Each row comes from the steps of one path. Every step used is in the known rows, and no mark comes twice. Write the path behind each row, first mark first.
Known rows
A-J-U-N-L: [-1.62 -2.17  4.84  2.15 -0.55  1.76 -0.08 -0.32  1.12 -0.46 -1.57 -0.47
 -1.67 -0.11  1.24  3.82 -0.50 -0.95 -0.47  1.47 -1.81 -0.85  0.07 -0.48
  0.21  1.91]
P-J-U-N-L: [-1.25  2.71  3.11  2.40 -1.10  1.67 -0.12 -0.06 -0.23  0.20 -1.01 -0.28
 -2.17 -0.49  0.48  1.24 -0.63  0.11 -1.29 -1.66  1.62 -2.90  1.12 -0.54
  0.63  1.62]
Y-A-J-U-N-P: [-5.28 -3.71 -3.01  0.98  1.85  2.28 -0.19  0.01  2.10 -0.24 -1.98 -0.33
 -2.83  0.18  1.75  3.39 -1.49 -0.70 -2.02  3.47 -0.58  0.11  0.21  0.76
  1.04  0.76]
L-U-P-J-A: [ 3.02  4.14 -4.15 -3.35  1.85 -1.57 -0.19 -0.12 -0.22  0.47  1.93  0.82
  0.38 -0.99 -1.05 -2.31  1.86  0.04 -0.12 -1.11  3.37  2.43  0.95  0.30
  1.54  0.09]
A-J-U-P-N-L: [-2.27  4.13  2.93  1.87 -0.06  0.40 -0.37  0.02  1.28 -0.14 -2.11  0.58
 -1.14  1.75 -2.44  2.75  1.65 -1.56  0.10 -0.13 -1.70 -0.42  2.21 -1.51
 -3.35  1.02]
A-J-U-P-N: [-2.53  4.50  0.25  1.54  1.52 -1.29 -0.07 -0.22  1.59 -0.71 -1.75  1.13
  0.64  0.94 -2.41  2.69  0.75 -2.30  0.44  0.63 -1.48  3.45  1.40 -1.21
 -3.94  0.06]
P-U-N-L: [ 4.29  1.56  3.15  0.52 -1.06  1.12 -0.21 -0.15 -1.35 -0.13 -2.41 -1.80
 -0.23 -0.34  2.14  0.73 -0.31  0.87 -1.43 -1.05  0.25 -2.59  0.66 -0.24
 -0.67 -1.25]
J-U-P-N-L: [-2.55  5.28  2.58  1.66 -0.39  0.49 -0.06  0.28 -0.74  0.23 -2.34 -0.35
 -0.69  1.62 -1.82 -0.99  1.57 -0.15  0.48 -3.34 -1.55 -0.67  2.37 -1.86
 -4.33  1.67]
N-L-Y-A: [-0.25 -4.60  3.70 -0.33 -2.12  3.11  0.12  0.94 -1.08  0.41  1.31 -0.78
 -1.80  0.67  1.28 -2.32 -0.07  0.57  1.79  0.61  0.11 -0.53 -1.82  1.65
  2.22  0.73]
L-P: [ 2.05 -3.73 -1.87 -1.49  0.81 -1.75  0.25 -1.35 -0.98 -0.50  1.72 -0.69
  3.26 -1.71  0.62 -2.42 -1.54  0.61  1.19 -0.82 -0.84  1.50 -1.78  0.18
  0.88 -1.60]
L-N-U-P-J-A: [-0.07  4.40 -6.11 -3.30 -1.47 -1.59  0.07  0.78  0.30  0.24  2.36  1.05
  1.37 -0.82 -0.78 -2.25  1.83  1.75 -2.10 -1.39  2.79 -1.76  1.33  0.21
  2.25 -0.12]
Y-A: [-0.47 -3.67  0.86 -1.10  0.85  1.66  0.11 -1.24 -0.78 -0.17  1.35 -1.53
  0.07 -0.72  0.74  0.55 -1.05  0.30  1.38  1.63 -0.16  2.01 -1.97  1.84
 -1.57 -1.09]
N-L-Y-A-J: [-0.06 -5.92  4.08 -0.28 -1.69  3.02 -0.08  0.72  0.94  0.02  1.65  0.17
 -2.35  0.86  0.60  1.14  0.25 -0.94  1.67  3.79 -0.17 -0.25 -2.16  2.07
  3.28  0.33]
U-P-N-L-Y-A: [-2.24  2.70  1.33 -0.09 -1.70  2.51  0.36  2.06 -0.72  0.14 -2.56  0.59
 -1.75  3.66 -1.33 -2.57  2.46 -0.09  2.27 -1.67  0.03  0.00  2.05  0.65
  0.75 -0.21]
U-P-J-A: [ 0.27  3.98 -2.45 -4.13  1.23 -1.02  0.05 -0.01 -0.48  0.48  1.89 -1.55
  1.57 -0.89 -1.40  1.17  2.51  0.38 -0.77 -1.05  3.06  2.39  1.10  0.61
 -1.42 -0.06]
L-U: [ 5.19 -2.48  0.73  0.04  1.31 -1.50  0.00 -1.50 -0.99 -0.56  1.79  0.70
  1.63 -1.64  0.76 -2.81 -1.82  0.48  2.09  0.13 -0.64  2.62 -2.53  0.40
  0.50 -1.38]
Y-L-N-P-U: [ 3.41 -0.32 -2.19 -0.51 -3.02 -3.17 -0.59 -0.12 -0.10  0.64  2.26  4.56
 -2.29 -0.46  1.65 -3.22 -2.23  0.68 -1.88  0.10  0.01 -3.30 -0.82  0.51
  1.06 -0.67]
P-J: [ 2.87  0.97  0.90 -0.28  0.42 -1.13  0.07 -1.24 -0.63 -0.36  2.72 -0.41
  1.53 -1.98 -1.09  1.27 -0.80  0.27  0.31  0.53  2.10  1.02 -1.35  1.03
 -1.15 -2.16]
C-A-J-U: [ 0.78 -2.67 -0.55  0.87  2.62 -1.61 -0.26 -1.20  1.03  0.35  2.30 -0.26
  2.49 -1.71 -1.54  3.53 -1.20 -1.20  0.38  3.87  0.01  0.83 -2.76 -1.09
 -1.42 -0.27]
Y-A-J-U: [-3.38 -3.72  1.35  1.05  1.29  2.03 -0.40 -1.28  1.63 -0.13  1.90  0.29
 -2.12 -1.05  0.36  2.95 -1.49 -1.93  0.01  4.07 -0.45  2.79 -2.29  1.15
 -1.65  1.24]
U-P-N-L-Y: [ 0.59  3.59  2.66  0.13 -1.92 -0.19  0.50  1.93 -1.21 -0.11 -2.19  0.06
  0.95  2.72 -1.67 -2.71  2.23  0.09  2.21 -3.08 -0.99  0.32  1.81 -0.72
  0.02 -0.45]
A-J-U-P: [-2.61  0.28  0.32  0.88  1.58 -0.83  0.00 -0.24  1.50 -0.72  1.15 -0.58
  0.99 -0.81 -0.11  2.66  1.02 -1.85 -0.28  1.19 -1.23  4.15  0.40 -0.66
 -3.66  0.78]
C-P: [ 2.45 -2.55 -2.55 -1.00  0.84 -1.87  0.43 -1.21 -0.99 -0.13  1.83 -1.76
  3.80 -1.70  0.75  0.57 -0.11  0.60  0.34 -1.11 -0.97  0.06 -0.86 -0.77
 -1.24 -1.73]
U-P-N: [ 0.32  4.47 -0.18 -0.34  1.17 -1.63  0.47 -0.21 -0.82 -0.70 -2.31 -0.70
  2.69  1.35 -2.16  0.05  1.38 -0.16  1.67 -1.72 -1.13  2.91  1.83 -0.46
 -3.96 -2.34]
L-N-P: [ 1.79 -3.35 -1.20 -0.90 -1.69 -2.26  0.45 -0.34 -0.86 -0.40  2.08  0.76
  2.02 -1.28  0.93 -2.63 -1.90  1.82  0.74 -0.26 -1.60 -1.09 -1.22 -0.17
  1.89 -1.44]
J-U-N-L: [-1.84 -0.92  4.43  1.99 -1.01  1.73  0.14 -0.10 -0.88 -0.05 -2.07 -1.56
 -0.83 -0.22  2.00  0.43 -0.84  0.33 -0.23 -1.87 -1.58 -1.32  0.40 -0.99
 -0.97  2.50]
N-L-U-P: [ 3.63  0.38  0.96 -0.04  0.13 -0.14 -0.22 -0.12 -0.87 -0.18  0.25 -0.56
  0.15  0.18  0.59 -3.48  1.93  0.81  1.40 -1.77 -0.66 -0.33  1.34 -0.65
  0.18 -0.50]
A-J-U: [-0.60 -2.72  2.75  1.35  1.14 -0.63 -0.23 -1.37  1.14 -0.50  2.21 -0.17
  0.67 -1.88  0.03  2.98 -1.63 -1.57  0.14  2.69 -1.53  3.15 -2.60 -0.08
 -2.65  1.04]

Write each row's path
[ 2.32 -4.24  0.91 -1.27 -0.83 -0.02 -0.12 -1.10 -1.18  0.06  1.41 -1.30
  1.51 -0.93  0.62 -2.13 -0.67  1.36  1.10 -1.21 -1.09 -2.43 -0.95 -0.17
  1.45 -0.82]
N-L-P
[ 3.11  1.01 -6.05 -2.92  1.93 -1.05 -0.08 -0.02 -0.20  0.68 -0.80  0.68
 -0.74 -1.01  0.49 -1.48 -1.03  1.65 -1.63 -0.23  3.26 -0.82  0.57  0.49
  5.56 -0.10]
L-U-N-P-J-A
[-3.25 -4.60  4.27  1.67 -1.65  3.46 -0.40  0.93  1.29  0.43  1.90  1.13
 -3.90  0.40  0.92  0.31 -0.76 -1.64  0.44  2.97 -0.18  0.21 -2.34  0.98
  2.16  3.00]
N-L-Y-A-J-U
[-5.03  3.14  1.61  1.47  0.15  3.12 -0.58  0.11  1.84  0.21 -2.36  0.92
 -4.04  2.53 -2.18  2.83  2.05 -1.89 -0.04  1.38 -0.70 -0.65  2.45 -0.20
 -2.35  1.37]
Y-A-J-U-P-N-L
[ 2.12  0.73 -0.03 -3.70  0.85 -0.76 -0.05 -1.14 -0.91  0.77  2.92 -1.03
  1.27 -2.16 -1.13  1.31 -0.21  0.65 -0.13  0.55  2.91  1.43 -1.97  1.13
 -0.46  0.14]
P-J-A
[ 3.93  2.07 -4.44 -0.12  0.73 -1.42  0.22 -0.29 -0.87 -0.28 -1.85 -1.12
  2.54 -1.15  2.35  1.09 -0.21  0.15 -2.66 -2.14  0.40 -1.06  1.31 -1.25
 -0.25 -2.33]
C-P-U-N
[ 0.47 -2.68 -2.04 -0.62  1.13 -0.66  0.54 -0.11 -0.85 -0.63 -2.17 -2.50
  2.09 -0.38  1.95  0.72 -1.13  1.84 -0.45 -0.16 -1.16 -0.20  0.33  0.14
  0.29 -1.74]
U-N-P
[-0.62 -3.47 -2.55  0.76  0.92 -0.04 -0.15 -0.11  1.44  0.49 -1.45  0.48
  0.67  0.11 -0.12  2.06 -0.53 -0.55 -0.33  1.50 -0.15 -4.20  0.43 -1.98
  4.32  0.40]
C-A-J-U-N-L-P
[ 4.08 -3.16  1.03  0.15  0.06 -1.98 -0.45 -1.48 -0.13  0.15  2.14  3.76
 -1.79 -0.14  0.93 -2.74 -1.37 -0.45  1.66  0.72 -0.90  1.41 -2.21  1.35
  0.98  0.30]
Y-L-U
[-2.56  4.84  2.67  2.05 -1.83  0.15  0.24  2.17 -0.83  0.27 -2.09  1.04
 -0.44  2.33 -1.30 -3.68  1.45 -0.69  1.17 -4.01 -1.11  0.59  1.65 -1.86
 -1.28  2.33]
J-U-P-N-L-Y
[-0.57 -1.92 -1.15  1.35  2.48 -0.83  0.21 -0.32  1.36 -0.14 -1.27 -0.37
  2.23 -0.44 -0.37  4.66 -0.83 -1.28  0.11  3.29 -0.19  0.60 -0.86 -1.11
  0.55 -0.40]
C-A-J-U-N
[-5.11 -1.49  1.75  1.14 -1.28  3.19 -0.23  2.09  1.68  0.25  0.75  0.52
 -3.59  1.56  0.66 -0.09  2.06 -1.97 -0.02  1.44 -0.02  1.08  0.65  0.44
  1.12  2.79]
N-L-Y-A-J-U-P
[-5.46  3.92  1.39  1.76 -1.59  2.85  0.10  2.32 -0.27  0.63 -2.29  1.36
 -3.25  3.32 -1.00 -3.52  1.47 -1.00  0.97 -2.66 -0.24  0.23  1.80 -0.57
 -0.25  2.77]
J-U-P-N-L-Y-A
[-0.06  4.21 -6.36 -3.44  1.45 -0.79 -0.29  0.28 -0.05  0.63  1.66 -2.18
  1.62 -1.15 -1.10 -0.21  2.19  1.89 -3.09 -0.71  3.45 -0.59  0.95  0.66
 -1.38 -0.30]
N-U-P-J-A
[-0.60 -4.19  1.03 -0.73 -0.48  1.39  0.42  0.70 -0.84 -0.17  1.69 -0.16
  0.19 -0.01  1.24 -2.41 -0.88 -0.27  2.03  1.08  0.27  3.34 -2.74  1.96
  1.60 -0.26]
L-Y-A
[ 0.21  0.80 -3.48 -0.27 -1.65 -1.82  0.40  0.62 -0.09 -0.98  1.05  0.18
  3.08 -0.42  0.78 -3.10  0.99  1.82 -0.25 -1.50 -1.06 -0.61  1.01 -0.32
  0.27 -1.72]
L-N-U-P
[-0.94  1.33 -2.93  1.08  1.03 -1.09 -0.36 -0.60 -0.19  0.61  2.67 -0.42
 -0.44 -2.43 -0.54 -0.35 -2.10  0.87 -2.56 -0.44  2.17 -1.05 -0.80 -0.43
 -1.74  0.28]
N-P-J-U
[-0.23 -0.40  3.75  0.29 -2.07  2.69  0.20  0.95 -1.05  0.39 -1.52  0.91
 -2.19  2.57 -1.16 -2.22 -0.35  0.05  2.56 -0.35 -0.15 -1.00 -0.88  1.17
  1.88  0.05]
P-N-L-Y-A
[ 0.28  0.81 -4.57 -3.58  1.31 -0.51  0.28  0.12 -0.46  0.69 -0.87 -1.58
  0.45 -0.89  0.31  1.57 -0.34  1.97 -2.28 -0.12  2.80 -0.96  0.68  0.69
  2.38 -0.20]
U-N-P-J-A
[-2.04  1.23  1.64 -0.07 -1.31  2.35  0.04  1.84  1.35 -0.27 -2.24  1.44
 -2.44  3.75 -2.00  1.02  2.99 -1.67  1.84  1.62 -0.20  0.26  1.80  0.96
  1.87 -0.65]
U-P-N-L-Y-A-J
[ 2.63 -3.70  5.05 -0.09 -2.29  0.40  0.38  0.83 -1.60  0.05  1.66 -1.24
  1.02 -0.17  0.93 -2.51 -0.43  0.85  1.98 -0.91 -0.88 -0.24 -2.21  0.50
  1.31  0.34]
N-L-Y
[ 0.29  0.62 -3.94 -0.43  1.38 -0.96  0.01 -0.01 -0.43 -0.73  0.33 -3.17
  3.26 -0.70  0.53 -1.18  1.38  1.87 -1.12 -0.91 -0.47  0.34  0.70  0.03
 -3.50 -1.92]
N-U-P
[-1.97 -1.78  2.10  1.79  1.13  0.09  0.24 -0.57  1.38 -0.93 -1.41 -0.11
  0.27 -0.68  1.25  3.87 -1.32 -1.63 -0.16  2.08 -1.69  2.96 -0.70 -0.23
 -0.36  0.98]
A-J-U-N
[ 1.58 -1.08  2.30  0.59 -1.89  3.46 -0.32  1.56  1.11 -0.19 -2.01  0.89
 -3.80  1.38  2.23  1.51  0.13 -1.34 -1.20  2.99  1.32 -1.34 -0.04  1.62
  4.37 -0.57]
P-U-N-L-Y-A-J
[ 0.76 -0.59 -1.51 -0.86 -0.39 -2.68 -0.11 -1.25 -0.02  0.23 -0.63  4.19
 -0.62  1.68 -1.54 -1.95 -1.61 -0.70  1.81 -0.79 -1.29 -0.23 -0.55  0.50
  0.79 -0.87]
Y-L-P-N
[ 1.06 -0.41 -2.41 -0.55 -3.16 -3.01 -0.11 -0.16  0.64  0.46  3.52  5.24
 -2.78 -0.21 -0.30 -1.53 -1.41  0.62 -0.52  0.47  1.59 -3.82 -0.04  1.48
  3.47 -0.58]
Y-L-N-P-J
[ 4.05  3.88 -0.58  0.30 -0.09 -0.25 -0.40 -0.08 -0.18  0.02  1.26  0.66
 -1.25 -0.35 -1.04 -2.47  2.21  0.52  0.18 -1.66  2.71 -1.88  2.24  0.01
  1.56 -1.29]
N-L-U-P-J
[ 0.63  4.00  2.50 -0.10 -0.48  0.08  0.10  0.05 -1.12 -0.16 -2.63 -1.10
  0.72  2.01 -2.14  0.02  2.33  0.59  1.62 -2.40 -1.25 -1.05  2.58 -0.76
 -3.18 -1.27]
U-P-N-L
[ 2.06  1.81 -1.56  0.60  0.97 -1.15 -0.08 -1.07 -0.77 -0.45 -1.22 -0.73
  2.65  0.10 -1.63 -0.71 -1.67  1.67 -0.04 -0.23 -0.95 -1.17 -1.33  0.03
 -2.67 -2.49]
P-N-U
[-1.69 -2.62  4.86  2.44 -1.91  1.48  0.29  1.57  1.08 -0.34 -1.32  0.43
 -1.42  0.72  1.72  1.08 -0.56 -1.47  0.30  0.80 -1.45  0.23 -0.64 -0.45
  3.36  2.81]
A-J-U-N-L-Y
[ 1.29 -2.20  4.40  0.16 -1.02  1.40  0.40 -0.33 -1.23 -0.53 -2.32 -2.37
  0.59  0.26  1.61  1.45  0.03  1.30  0.86 -0.97 -1.54 -1.71  0.55  0.19
  0.22 -0.28]
U-N-L
[-2.72  1.55  0.05  0.78  1.15 -0.75  0.13 -0.10 -0.52 -0.33  0.82 -1.55
  1.89 -0.88  0.51 -1.00  0.70 -0.41 -0.19 -2.07 -1.01  3.90  0.57 -0.99
 -4.65  1.18]
J-U-P
[-2.48 -2.66 -1.73  1.36  1.65 -0.29  0.05 -0.15  1.54 -0.55 -1.64 -0.64
 -0.15 -0.90  1.47  3.35 -1.70 -0.33 -1.74  2.00 -1.43  0.58  0.10 -0.54
  0.09  0.62]
A-J-U-N-P
[-1.33  2.78 -1.83  1.97 -1.02  0.85  0.07  0.11  0.05  0.66 -0.79 -0.23
 -1.41 -0.62  0.73  1.72  0.42  0.19 -2.53 -3.31  1.65 -5.35  2.54 -1.82
  1.57  1.35]
C-P-J-U-N-L
[-2.73  5.73 -0.13  1.44  1.18 -1.18  0.19  0.02 -0.46 -0.28 -2.08  0.15
  1.35  0.92 -1.85 -0.81  0.53 -0.84  0.61 -2.60 -1.41  3.28  1.59 -1.64
 -4.98  0.54]
J-U-P-N
[-1.20 -2.67 -4.97  0.81  3.01 -1.28  0.01  0.05  1.44  0.30 -1.54 -0.70
  1.66 -0.52 -0.25  3.71 -1.39  0.05 -1.58  3.35  0.17 -1.84 -0.21 -1.51
  0.95 -0.64]
C-A-J-U-N-P
[ 4.70  0.27 -2.79 -0.73  1.07 -1.71 -0.51 -0.72 -1.32  0.24  1.37 -1.70
  1.29 -2.24  1.10 -1.14 -2.06  1.66 -2.72  0.25  0.78 -0.92 -1.37 -0.11
 -2.75 -2.46]
N-P-U
[ 0.59 -1.13 -3.89 -4.48 -0.27 -2.12 -0.50 -1.03  0.31  1.48  3.43  3.23
 -1.83 -0.63 -0.71 -1.17 -0.61 -0.13 -0.71 -0.06  2.75 -0.69 -1.20  1.71
  2.99  1.39]
Y-L-P-J-A
